Known rows, with every way that one mark hangs from another:
q3(q838(q284(q371) q469(q159)) q967 q998): [-0.72 -1.15  1.76  1.88  0.74  1.54 -3.52 -1.71  0.59  0.44  0.10  3.66
  1.14  2.86 -0.35  2.39 -1.74 -1.55 -2.66  1.34  4.70]
q469(q159): [ 0.05  1.83  1.68  1.02 -1.92  3.06 -1.21 -1.58  0.51  0.98 -0.51  2.70
  0.08  0.72 -0.75  1.44  1.77  0.29 -0.08  0.19  3.26]
q570(q998): [ 0.85  1.64  1.95  0.58 -1.67  1.64  0.63 -0.48  0.15  0.43 -1.07  0.65
  2.13 -1.18 -0.08  2.45 -1.14  0.01 -1.23 -0.17  1.75]
q967(q469(q159 q838(q284))): [ 0.91  1.67 -0.36  0.44 -0.07  5.22 -2.85 -0.86 -0.58 -0.88 -0.48  0.15
 -1.46 -0.08  0.13  4.24  2.27 -0.70 -1.34 -1.06  5.53]
q469(q159 q967): [-1.34  2.66  2.39  1.13 -0.98  3.90 -3.31 -1.28  1.96  0.67 -1.38  1.40
 -0.41  1.45 -0.43  2.07  2.72  1.30 -0.22 -0.43  2.78]
q469(q159 q838(q284) q967): [-0.58  1.68  1.31  0.09  0.97  4.73 -3.84 -1.64  1.18 -0.49 -0.92  0.02
 -1.77  3.24  0.28  4.01  2.89  0.61 -1.58 -1.62  5.66]
q838(q284(q371(q3(q998))) q469(q159 q967)): [-0.71 -0.68  3.92 -0.84  0.06  3.39 -1.47 -0.49  0.96  0.37  2.17  2.36
 -0.42  2.13  1.46  4.98  1.65 -0.84 -2.38  1.82  7.05]
q284(q371(q3)): [ 1.78  2.17  3.23 -0.88 -2.51  2.43  0.57 -1.44 -0.60 -1.17  0.98  2.66
  0.67 -0.62 -0.18 -0.68  0.73 -1.06 -2.25  1.27  2.53]
q838(q284(q371) q469(q159 q967)): [ 0.62 -1.13  4.44 -1.05 -0.31  3.79 -1.88  0.39 -0.41  1.62  1.93  1.82
 -0.09  1.76  0.69  5.46  1.76 -0.37 -1.43  0.26  7.46]
q284(q371 q838(q469)): [ 2.94 -0.40  2.83 -1.25 -0.93  2.81 -0.19 -0.40 -2.25  0.20  2.32  3.74
  0.03  0.78 -1.90  0.53 -1.21  0.09 -0.93 -1.63  4.22]
q967(q469(q159 q838)): [ 0.99  2.14 -0.50  0.70 -0.52  5.28 -3.25 -1.27 -0.34 -1.06 -0.59  0.17
 -1.70 -0.11 -0.17  3.20  1.95 -0.48 -0.51 -1.35  4.28]
q371(q284): [ 0.96 -1.27  1.78  0.18 -0.95  4.30  0.98  1.32 -0.04  0.35 -1.96  0.47
  0.78 -2.66  1.09  0.88 -0.20 -1.60 -1.46  0.11  3.40]
q371(q3 q284(q838(q469))): [-0.32 -0.98  0.97 -0.84  0.79  3.41  2.11  0.66  0.92 -1.77 -0.75  2.02
 -1.19 -2.38  2.25 -0.06 -0.20 -2.23 -3.32  1.49  3.95]
q838(q284(q371(q3(q998))) q469(q159)): [ 0.28 -1.25  3.37 -0.92 -0.60  2.84  0.05 -0.74 -0.03  0.57  2.78  3.30
 -0.05  1.60  1.30  4.55  0.93 -1.62 -2.28  2.27  7.41]
q3(q967 q998): [-2.42  0.47 -0.32  2.54 -0.15  1.70 -2.68 -2.45  1.63 -0.06 -2.13  2.09
  3.02  1.85  0.26  2.60 -1.80 -1.90 -0.72  0.34 -0.06]
q371(q3(q838(q469(q159 q967)) q998) q284): [-1.73 -0.87  1.37  0.99  0.82  3.53  0.30 -0.17  2.83 -2.11 -1.08  1.90
 -2.00 -1.27  2.23 -0.70 -0.20 -1.79 -3.83  3.25  4.31]
q3(q838 q967(q469(q159)) q998): [-1.60  1.68 -0.72  3.44  0.41  2.51 -5.02 -2.21  1.67 -0.89 -2.22  2.49
  0.61  1.07 -0.99  0.83 -1.03 -0.94 -2.04  0.63  1.71]
q205(q998): [ 1.10  1.29  0.17  0.84 -1.52  1.68  0.14 -2.36  0.31 -0.52 -0.67  3.32
 -0.36 -1.07 -1.24  1.81 -0.87 -0.67  0.54 -0.14  2.60]
q371(q3(q838 q967(q469(q159)) q998) q284): [-2.14  0.47  0.32  1.37  0.45  3.64 -1.35 -1.01  3.37 -2.82 -2.41  1.73
 -0.25 -1.75  2.63 -0.24 -0.29 -2.78 -4.45  3.26  2.58]
q284(q371(q3(q838))): [ 2.33  2.34  3.24 -0.49 -2.11  2.09  0.29 -1.24 -1.04 -1.29  0.75  2.95
 -0.14 -0.82 -1.07 -2.27  0.51 -0.72 -2.93  1.26  2.93]

Rows:
[ 1.17  1.86  1.84  0.93 -0.22  2.81 -4.25 -0.53 -0.88  0.03 -1.43  2.16
  0.95 -0.18 -0.91  1.51  0.89 -1.20 -3.39 -0.01  4.33] -> q3(q838(q284(q371)) q967(q469(q159)))
[-1.95 -0.17  0.53  1.31  0.67  2.50 -0.14 -0.95  2.76 -2.49 -2.73  1.89
  0.27 -1.55  2.37 -1.30 -1.10 -3.00 -4.44  3.05  1.93] -> q371(q3(q838 q967 q998) q284)
[ 1.11  2.18  0.40 -0.28 -0.53  5.16 -2.54 -1.31 -0.14 -1.69  0.31  0.65
 -1.54 -0.02  0.53  3.57  2.57 -0.97 -2.20 -0.13  5.55] -> q967(q469(q159 q838(q284(q371(q3)))))
[-1.00 -0.18  0.78  1.20  0.33  3.02  1.42 -0.30  2.21 -2.50 -1.82  1.99
 -1.10 -2.28  1.54 -2.19 -0.70 -2.05 -4.37  3.22  3.11] -> q371(q3(q838 q998) q284)
[-0.15 -1.25  3.30 -0.77 -0.41  2.60 -0.69 -1.03  0.22  0.57  2.30  3.24
  0.57  1.96  1.65  5.05  0.83 -2.03 -2.37  2.17  6.77] -> q838(q284(q371(q3(q967 q998))) q469(q159))
[-0.77  1.84  2.10 -0.37  0.40  4.74 -3.67 -2.69  2.20 -1.65  0.33  0.86
 -1.60  3.87  0.75  3.34  2.48  0.45 -2.52 -0.29  5.50] -> q469(q159 q838(q284(q371(q3(q998)))) q967)
[-1.72  0.76 -0.40  1.62 -0.11  3.87 -4.70 -3.09  2.12 -1.29 -0.83  1.42
  1.77  2.60  0.93  4.71 -0.62 -1.87 -1.55  0.10  2.42] -> q3(q967(q469(q159 q838(q284(q371)))) q998)
[ 0.66  1.62  3.38 -0.02 -1.55  2.60 -1.10 -1.98  0.80 -1.45  1.50  3.25
 -0.68  0.94 -0.44 -0.86  0.28 -0.30 -2.60  1.92  3.49] -> q284(q371(q3(q838(q469(q159 q967)) q998)))
[ 0.07  2.36  1.61 -0.47 -1.10  2.75 -1.51 -2.99  1.50 -2.41  1.19  4.54
  0.90  1.41 -0.65 -0.20 -0.57 -0.43 -2.92  0.67  1.85] -> q284(q371(q3(q967(q469(q159)) q998)) q838)
[ 0.73  1.13  2.75  0.12 -1.36  1.70 -1.04 -2.05  0.12 -1.43  0.89  3.24
  0.62  0.66 -0.12 -0.60 -0.79 -1.63 -2.79  1.73  2.51] -> q284(q371(q3(q838(q469) q967 q998)))
[-0.68 -0.25  2.30  0.65 -0.02  3.45 -2.51 -0.10  0.05  1.50  0.26  1.23
 -1.20  1.27  0.32  3.91  1.44 -0.14  0.61 -0.42  4.66] -> q838(q469(q159 q967))
[-1.10  1.10  0.01  1.82  0.79  1.13  0.28 -1.42  0.48 -1.72 -0.37  2.94
 -1.74 -0.18 -0.10 -1.18 -0.43 -1.49 -2.93  2.52  2.98] -> q371(q3(q838(q469) q998))
[ 0.95  0.41  0.51 -0.38  0.47  2.99 -1.17 -1.96 -0.70 -1.66 -0.07  0.91
  0.07  2.00  0.54  2.53  0.00 -1.93 -2.81 -0.56  4.45] -> q469(q838(q284(q371(q3(q967 q998)))))
[-1.67 -1.11  0.51  2.62  1.62  1.24 -3.42 -1.38  0.71  0.63 -0.93  3.26
  0.78  2.61 -0.24  2.73 -1.56 -1.68 -2.47  1.19  4.48] -> q3(q838(q284 q469(q159)) q967 q998)
[ 0.97  2.73  2.11 -1.19 -1.30  2.74 -1.38 -2.34  0.42 -2.03  1.00  4.19
  0.65  0.58 -0.73 -0.43  0.30 -0.46 -2.90  0.06  2.21] -> q284(q371(q3(q967(q469(q159)))) q838)
[ 2.18 -2.17  3.42 -1.11 -0.32  2.76  0.39  1.17 -2.71  1.64  1.98  1.87
  0.59  0.21  0.30  4.55  0.12 -1.75 -1.65  0.15  7.09] -> q838(q284(q371) q469)
[ 2.85  1.02  2.46  0.67 -0.32  1.97 -0.29  0.57 -2.56  0.50 -0.52  2.55
 -0.23 -0.93 -2.48 -1.18  0.19 -0.15 -3.29 -0.08  5.11] -> q3(q838(q284(q371)))
[-2.84  2.18 -0.94  1.21  0.54  2.53 -2.08 -2.95  2.49 -2.57 -1.30  1.84
  0.26  0.96  2.00  2.73  0.75 -2.53 -3.16  2.16  2.02] -> q371(q3(q967(q469(q159 q838(q284))) q998))
[ 1.14 -0.28  2.82  0.52  0.31  1.56 -3.17 -0.33 -1.54  1.26 -0.29  2.92
  0.66  1.26 -0.50  1.85  0.00 -1.65 -2.56  0.19  5.37] -> q3(q838(q284(q371) q469(q159)) q967)
[-1.31  0.85 -0.30  3.36  0.72  1.00 -3.31 -2.03  0.68 -0.37 -2.55  2.75
  1.38  1.43 -1.47 -0.54 -2.23 -1.20 -2.07  0.34  0.86] -> q3(q838 q967 q998)
[ 1.69  1.57  3.21 -0.55 -1.56  1.75 -0.90 -1.40 -0.97 -0.98  0.67  2.89
  0.36 -0.12 -0.15 -0.87  0.04 -1.67 -2.71  1.19  2.80] -> q284(q371(q3(q838(q469) q967)))
[ 0.01  0.20  0.16  2.77  0.98  1.65 -0.54 -0.49 -0.31 -0.06 -1.19  2.94
 -0.08  0.51 -2.28 -0.38 -1.32 -0.18 -3.14  0.95  4.17] -> q3(q838(q284) q998)
[-0.82 -0.71  1.18 -0.83  1.09  3.69  1.42  0.79  1.37 -1.89 -1.03  1.60
 -1.36 -2.14  2.31  0.20  0.14 -1.91 -3.36  1.26  3.78] -> q371(q3 q284(q838(q469(q967))))
[-0.31  0.73  0.49  2.25  0.66  2.44 -4.02 -1.22  0.37 -0.89 -1.38  2.30
  1.64  0.65 -0.90  1.66 -1.52 -1.59 -3.72  0.80  3.18] -> q3(q838(q284(q371)) q967(q469) q998)
[-0.30  1.51  1.17  0.57  1.27  1.43  0.19  0.07 -0.69 -1.03 -0.82  2.01
 -1.95 -1.06  0.18 -0.26  1.34 -1.40 -3.73  1.80  4.47] -> q371(q3(q838(q284 q469(q967))))
[ 0.65 -0.03  0.61  0.24  0.49  2.57 -0.62 -0.48 -1.12  0.74  0.60  3.55
 -0.92  0.95 -1.49  1.55 -0.24  0.27 -0.21 -1.52  4.19] -> q284(q838(q469(q159)))
